What can hang from each mark:
J: Z
C: D J L
D: M
E: Y
K: C
V: Y
Z: J Y
L: C
Y: C E M V Z

Every row comes from one small tree of marks. The marks that hang from a mark follow it in brackets, in alphabetical order. Every link used is in the known rows. Which tree was each row made from?
Known rows:
Z{J Y{C E M V}}: [-1.93 -2.09 -2.75 -2.80 -2.33 -0.88 -2.01  1.52 -3.44  0.56 -0.42  3.51
 -1.95 -0.85  4.33 -1.54 -7.23 -0.93  0.61 -0.74  0.93 -1.26  2.83 -3.86]
E{Y{C V Z}}: [-2.24 -1.42 -2.43  0.04  3.19 -0.32 -0.08 -0.03 -2.11 -2.63  0.72  1.59
  2.60  0.10  1.80  0.44 -1.30 -2.71  2.46  0.51  3.09  0.69  1.22 -3.58]
E{Y}: [-0.82  0.07  0.00 -0.27  0.71 -0.22  1.32 -2.00  0.11 -0.32  2.50  0.66
 -0.57  1.70 -1.87  1.57  6.92 -2.29  2.07  1.18  1.49  0.72  2.57  1.93]
V{Y{C E M Z{J}}}: [-0.31 -1.36 -3.20 -0.72 -0.90 -0.65 -0.39  1.28 -5.11 -2.16  2.07  1.92
  0.03  0.17  2.85 -2.02 -6.16  2.50  0.08 -2.78  0.50  0.52  0.12 -5.95]
V{Y}: [ 1.69 -0.28 -0.09 -0.40 -2.29 -0.51  2.80 -1.50 -0.43  0.36  6.15  1.14
 -0.90  0.55 -2.73  0.00  4.19  2.27  1.26 -0.39 -1.65  1.56  2.77  0.72]
L{C{J}}: [ 1.34  0.82  1.35 -0.95 -0.38  0.32 -0.37 -2.91  3.07  0.19  0.88  0.39
 -0.71  1.38 -1.76  0.14  6.98 -1.13 -2.62  1.63  2.14 -3.24 -1.66  3.54]
K{C{J}}: [ 1.15  2.82  3.20 -0.07 -2.06 -1.31  1.03 -0.85 -1.04 -1.49 -0.98  1.74
 -0.45  2.52 -1.68 -0.75  5.15 -1.13 -2.04 -1.68 -1.13  1.40  1.40  2.64]
L{C}: [ 1.29 -0.61  0.82  0.04 -1.09  1.08  1.37 -2.26  2.80 -0.05  4.90  1.25
  0.16  0.61 -2.01  1.21  8.16 -0.28 -0.99  2.55  1.10 -3.41 -0.58  1.27]
V{Y{M}}: [ 1.38 -1.70 -0.14  0.39 -2.82 -1.29  1.74 -1.72 -0.71 -0.11  4.82  0.92
 -0.23  0.34 -1.50 -0.63  2.18  2.66  0.63 -1.45 -1.04  1.42  1.27 -0.06]
E{Y{M V Z{J}}}: [-2.66 -1.95 -2.51 -1.84  1.44 -0.23 -1.64  0.64 -3.51 -1.90 -1.22 -0.35
  0.70 -0.29  2.54 -1.37 -0.76 -2.10  0.07 -0.30  4.44 -0.97  1.36 -1.74]
Y{C{J L} E Z}: [-0.93  0.26 -0.13  1.24  3.46  0.10 -0.94  0.24  0.30 -0.85 -2.63  0.26
  0.97  3.85  3.70  0.54 -4.86 -2.04 -0.88  1.01  2.42  1.38 -1.45 -3.68]
D{M}: [ 0.82 -2.03 -0.14 -1.00  0.53  0.74  2.40  0.69  0.95  0.60  7.74 -0.66
  0.64 -0.60 -1.31  1.27  5.64  3.55  0.77  0.89 -1.74 -2.40 -0.02  0.42]
K{C{D J{Z{Y{V}}}}}: [ 0.76  3.71  2.40  0.08 -2.18 -0.72 -0.26  0.97  0.38  0.56 -6.16  0.51
  0.34 -2.29 -2.09 -0.82 -0.57 -1.91 -1.37 -1.76 -2.28  1.44 -0.20  3.19]
V{Y{C{L} E}}: [ 0.41  0.09  1.11  1.72  0.28 -0.98  2.03 -1.10 -0.05  0.91  4.65  2.21
 -0.12  2.83  0.78  0.81 -2.76  0.42  2.24 -0.08 -1.16  1.70  2.00 -3.40]
K{C{D L}}: [ 0.64  1.87  5.03  2.54 -1.47 -0.27  1.65 -0.29  1.03  0.44 -0.46 -1.50
  1.17  2.08 -0.41  1.04  4.40 -2.50 -0.18  0.71 -2.58  0.82  1.52  1.90]
V{Y{E Z{J}}}: [ 0.73  0.32 -2.37 -2.00 -1.19  0.79  1.27  1.44 -3.67 -0.54  3.97  1.08
 -1.10  0.53  0.39 -1.24 -0.23  1.69  0.07 -0.70 -0.01  0.23  1.76 -3.23]
K{C{D}}: [ 1.67  2.04  3.23  1.23 -3.48 -0.22  1.78 -0.08 -0.37 -1.17  0.36 -0.25
  1.21  0.32 -2.03  0.19  5.80 -1.29  0.26 -0.28 -2.74  0.55  1.15  1.65]
K{C{D{M} J L}}: [ 0.74  2.43  5.55  0.80  0.61 -0.56  0.41  0.60  1.33  1.48 -1.59 -3.90
  1.55  1.79  0.25  0.39  2.82 -0.73 -1.67 -1.07 -2.62 -1.16 -0.81  3.72]
J{Z{Y}}: [-0.01 -0.01 -1.84  0.26 -0.86  1.23  1.96  0.50  1.06  1.48  1.73  2.91
 -1.98 -1.79 -3.27  1.86  2.53  1.70 -0.01  0.64 -1.90  1.89  1.66  1.64]
C{D L}: [ 0.50 -0.32  3.00  1.76 -0.24  0.97  0.53 -1.25  3.59  2.08  0.24 -3.59
 -0.49  1.69 -0.32  1.47  3.76 -1.88  0.74  3.36 -0.37  0.25  0.60  2.77]
C{D J}: [ 1.58  1.44  1.73 -1.00 -1.66  0.03 -1.09 -1.72  2.25  0.50 -3.55 -2.92
 -1.63  0.58 -1.97 -0.90  4.08 -1.60 -0.53  1.19  0.48  0.10 -0.69  4.79]
V{Y{C{D} M Z{J}}}: [ 0.25 -1.35 -2.69 -0.85 -1.58 -0.44 -1.20  0.94 -4.53 -1.71 -0.37 -1.39
 -0.15 -1.66  1.70 -2.38 -4.13  2.87  0.02 -2.83 -0.50  0.26  0.09 -2.23]
L{C{D{M} J{Z{Y}}}}: [ 1.56  1.58  0.56 -1.27  0.79  1.72 -0.63  0.16  3.96  3.04 -1.38 -2.33
  0.57 -3.66 -2.74  1.24  3.51  1.34 -2.19  0.44 -1.13 -4.98 -4.46  4.78]
L{C{D J}}: [ 2.06  1.60  2.28 -0.85 -1.29  0.63 -1.31 -2.78  3.91  0.70 -2.13 -2.48
 -0.02  0.06 -1.94 -0.16  6.44 -2.12 -2.01  2.15  1.66 -4.02 -2.89  4.69]
J{Z{Y{M}}}: [-0.28 -1.30 -1.90  0.89 -1.44  0.44  1.01  0.43  0.88  0.83  0.67  2.43
 -1.27 -2.02 -2.32  1.28  0.66  1.96 -0.51 -0.35 -1.48  1.83  0.17  0.91]

Write each row's tree:
[-0.71 -0.39 -0.59  1.38  2.33  1.30  0.94  2.01  2.03  3.05  0.67 -0.53
  0.00 -2.66 -0.71  2.67 -2.51  2.47  0.98  0.18 -3.52 -0.15 -0.43  0.79] => J{Z{Y{C{D{M} L}}}}
[-0.39  0.13 -2.02 -3.69 -2.89  0.86  0.19  1.35 -2.11  2.17  1.65  2.25
 -4.17  0.54  0.87  0.27  1.61 -0.69  0.00  1.02 -0.58 -0.89  4.50  0.24] => Z{J Y{E}}
[ 0.61 -0.04 -2.52 -1.65 -1.10  0.32 -0.13  1.09 -4.23 -1.16  1.00 -0.95
 -0.91 -1.25  0.53 -1.57 -1.96  2.36  0.66 -1.68 -1.02  0.74  1.59 -1.51] => V{Y{C{D} Z{J}}}
[ 0.55  1.42  3.80  0.54  0.35 -0.02 -1.34 -1.86  4.08  2.37 -4.45 -4.48
 -1.60  2.57 -0.16  0.16  2.45 -2.84 -1.03  2.25  0.74  0.56 -0.40  5.15] => C{D J L}
[-0.71 -1.32  0.46  1.89  1.97 -0.48 -3.13 -0.42  0.44 -1.06 -6.73 -3.88
  1.70  1.69  3.91 -0.70 -5.43 -1.20 -1.60  0.00  2.30  1.11 -3.37 -0.41] => Y{C{D J L} M Z}
[-1.35 -0.01  0.28  0.12  0.93 -0.94 -0.65 -1.25 -0.13 -0.90 -1.13 -0.04
  1.37 -0.57  0.05  0.27 -0.25 -3.92  3.86  1.02  1.78 -0.16  1.36 -0.36] => E{Y{C{D} V}}
[-0.89 -2.69 -2.86 -1.40 -0.84  0.78 -0.89  1.24 -3.35 -2.04  0.60 -0.49
 -0.88 -0.11  1.90 -1.44  0.88  1.83 -2.29 -0.32  1.93 -0.60  0.29 -1.35] => Y{M Z{J}}
[-0.36  0.19 -1.58  0.18 -0.66  0.95  1.42  1.35  1.63  1.49  1.14  4.00
 -0.37 -2.44 -1.77  1.02 -2.04 -0.33  1.02  1.38 -0.67  0.86  0.51 -2.09] => J{Z{Y{E V}}}
[ 1.18 -1.84 -1.93  0.82 -1.54 -0.25  1.40  0.00 -1.78 -1.26  3.68  0.69
  2.20  0.39  0.86 -0.52 -1.39  1.65  0.57 -1.05  0.38  1.37 -1.09 -4.82] => V{Y{E M Z}}
[ 1.70  0.57  1.67 -1.76  0.08  0.32 -0.63 -0.02  2.24  1.50 -0.36 -4.54
  0.11 -0.91 -1.40 -0.30  3.68  1.17 -0.44  0.33 -0.89 -2.41 -2.41  4.30] => C{D{M} J}
[ 2.03  0.79  2.15 -1.45  0.40  1.07 -0.78 -1.32  3.81  1.63  0.89 -3.73
  1.28 -1.19 -1.53  0.28  6.19  0.29 -1.76  1.41  0.40 -6.25 -4.18  4.29] => L{C{D{M} J}}
[-0.95 -1.72 -2.51 -2.57  0.16  1.23 -0.53  1.88 -2.57 -1.25  1.67  0.49
 -0.62 -0.93  1.67 -1.74 -0.05  0.19 -1.10  1.23  2.24 -1.11  1.73 -2.39] => Y{V Z{J}}
[ 0.85  0.09  1.68  1.62 -0.45 -0.71  1.13 -1.41  0.52  1.47  2.16 -1.07
 -0.28  0.95 -0.24  0.59 -1.29  0.64  2.12 -0.04 -2.03  1.72  1.78  0.24] => V{Y{C{D L}}}
[-0.42 -0.92 -1.94 -0.12  0.90  0.95  0.56  2.55  1.04  1.59  1.13  0.92
  1.01 -5.04 -1.01  1.10 -4.08  2.38  1.74 -0.23 -2.86 -0.61 -0.92 -0.88] => J{Z{Y{C{D{M}} V}}}
[-1.82 -2.58 -1.88  0.27  1.70 -0.61 -0.58 -0.37 -1.48 -2.18 -0.11 -0.13
  3.21 -0.08  1.85  0.00  0.18 -2.71  1.22  0.48  4.04  0.17 -0.36 -2.48] => E{Y{M V Z}}
[-0.09 -0.42 -2.04 -0.46  1.44 -0.06 -0.87 -0.18 -1.55 -2.55 -1.43  0.58
  0.32  1.38  1.22 -0.56 -1.08  0.54 -1.13 -0.17  1.61  1.40 -0.84 -1.20] => Y{C{J} Z}
[-1.16 -0.78 -2.83 -3.44 -1.99  0.17 -0.39  0.99 -3.48  1.05  1.33  2.58
 -4.62 -0.06  1.24  0.11  0.08  0.97  0.14 -0.57 -1.35 -0.20  5.66  0.90] => Z{J Y{C}}
[-1.43 -0.58 -0.87 -0.09  1.75  1.34 -1.50  1.46 -1.71 -0.44 -2.38 -2.69
 -1.02  0.91  3.19 -0.35 -2.71 -0.43 -0.51  1.20  0.71 -0.19  0.92 -0.93] => Y{C{D L} Z{J}}
[-1.32  1.39  0.02 -0.78  1.96 -1.43 -0.84 -2.25 -0.81 -1.14 -1.87  1.17
 -1.15  2.25 -0.56  0.52  2.08 -2.66  1.38 -0.63  2.08  1.16  1.87  2.00] => E{Y{C{J}}}
[-1.41 -1.50 -1.01 -0.68  3.28  1.63 -1.14  3.12 -1.91  0.36  0.64 -4.17
  0.34 -0.39  3.78  0.26 -2.94  2.12 -0.50  0.39 -0.38 -2.41 -0.51 -1.44] => Y{C{D{M} L} Z{J}}
[ 1.53  3.25  0.48  0.69 -0.63 -0.89 -0.03 -0.42  0.51  0.20 -2.33  1.01
 -0.61 -0.83 -2.37 -1.15 -4.65  1.16  1.32 -1.87 -1.33  2.08 -1.94 -0.64] => V{Y{C{D J{Z}} E}}
[ 0.29  3.51  5.01  1.93  1.97 -0.01  0.53  1.48  2.21  1.39 -3.05 -2.86
  1.39 -0.23 -1.60  0.54  0.95  0.56 -2.29 -1.63 -3.15 -0.35 -2.52  3.50] => K{C{D{M} J{Z} L}}
[ 0.12  1.66  2.96  1.11  3.57  1.07 -0.49  0.72  4.78  3.24 -2.81 -4.78
 -0.29 -0.79 -1.72  0.78 -0.17  1.61 -1.46  0.70 -1.05 -1.11 -3.61  4.44] => C{D{M} J{Z} L}
[-0.35 -2.63  0.21  1.14 -1.73 -1.33 -1.66 -0.79  0.40 -1.52 -1.24 -0.28
  2.00 -1.80  1.55 -1.59 -4.49 -0.82  1.92  0.42  0.98 -0.36 -1.30 -2.36] => Y{C{D} M V}
[-0.80 -2.67 -2.67  0.09  1.23  0.28  0.17  0.95 -1.49 -2.88  2.29  2.12
  2.58 -0.79  2.12 -0.53 -3.29 -0.11  0.95  0.95  1.65  0.57 -0.05 -5.14] => Y{C V Z}
[-1.33 -1.33 -2.32  1.20 -0.48 -0.32 -0.15  1.31  0.30  0.06 -0.60  4.84
  0.70 -2.51  0.38  0.31 -7.38  0.30  1.23 -0.44 -0.31  1.26 -0.75 -4.42] => J{Z{Y{C E M V}}}
[ 0.82  3.38  5.71  1.47 -0.89 -0.93 -0.03 -0.95  1.44  0.71 -4.44 -2.56
  0.10  2.92 -0.20 -0.18  3.22 -3.31 -1.83 -0.27 -1.30  0.88  0.42  4.18] => K{C{D J L}}
[ 0.56  1.17 -0.53  1.39 -0.47 -1.91 -0.14 -0.86 -0.75 -0.97 -0.97  3.21
 -0.32  0.08 -1.02 -1.56 -6.45  2.53  0.09 -3.31 -0.23  2.25 -2.20 -2.60] => V{Y{C{J{Z}} E M}}
[-0.56  0.65 -0.38  1.86  0.61 -1.24 -1.47 -0.37  0.66 -1.97 -3.69  3.23
 -0.28  0.54 -0.14 -1.03 -6.08  0.58 -0.77 -1.55  1.36  1.29 -3.67 -2.57] => Y{C{J{Z}} E M}
[-1.65 -0.21 -0.88  1.74  1.60  0.35  0.81  1.37  1.93  1.88 -0.08  4.15
 -0.27 -0.74  0.77  1.71 -6.53 -0.96  1.39  1.19 -0.56  1.67  0.95 -3.62] => J{Z{Y{C{L} E V}}}
[-0.74  0.13 -0.65  1.56  0.72 -1.39 -1.37 -0.96  0.62 -1.97 -3.27  2.38
 -1.18 -0.11 -1.09 -1.12 -3.73  2.22 -1.61 -2.11  1.00  1.89 -2.40  0.18] => Y{C{J{Z}} M}
[-1.70 -0.89 -2.52  0.34  2.87  0.10  0.37 -0.42 -2.55 -2.57  1.10  1.05
  1.69  1.11  0.84  1.52  1.71 -1.81  2.04  0.23  2.01  1.21  1.39 -1.96] => E{Y{C Z}}
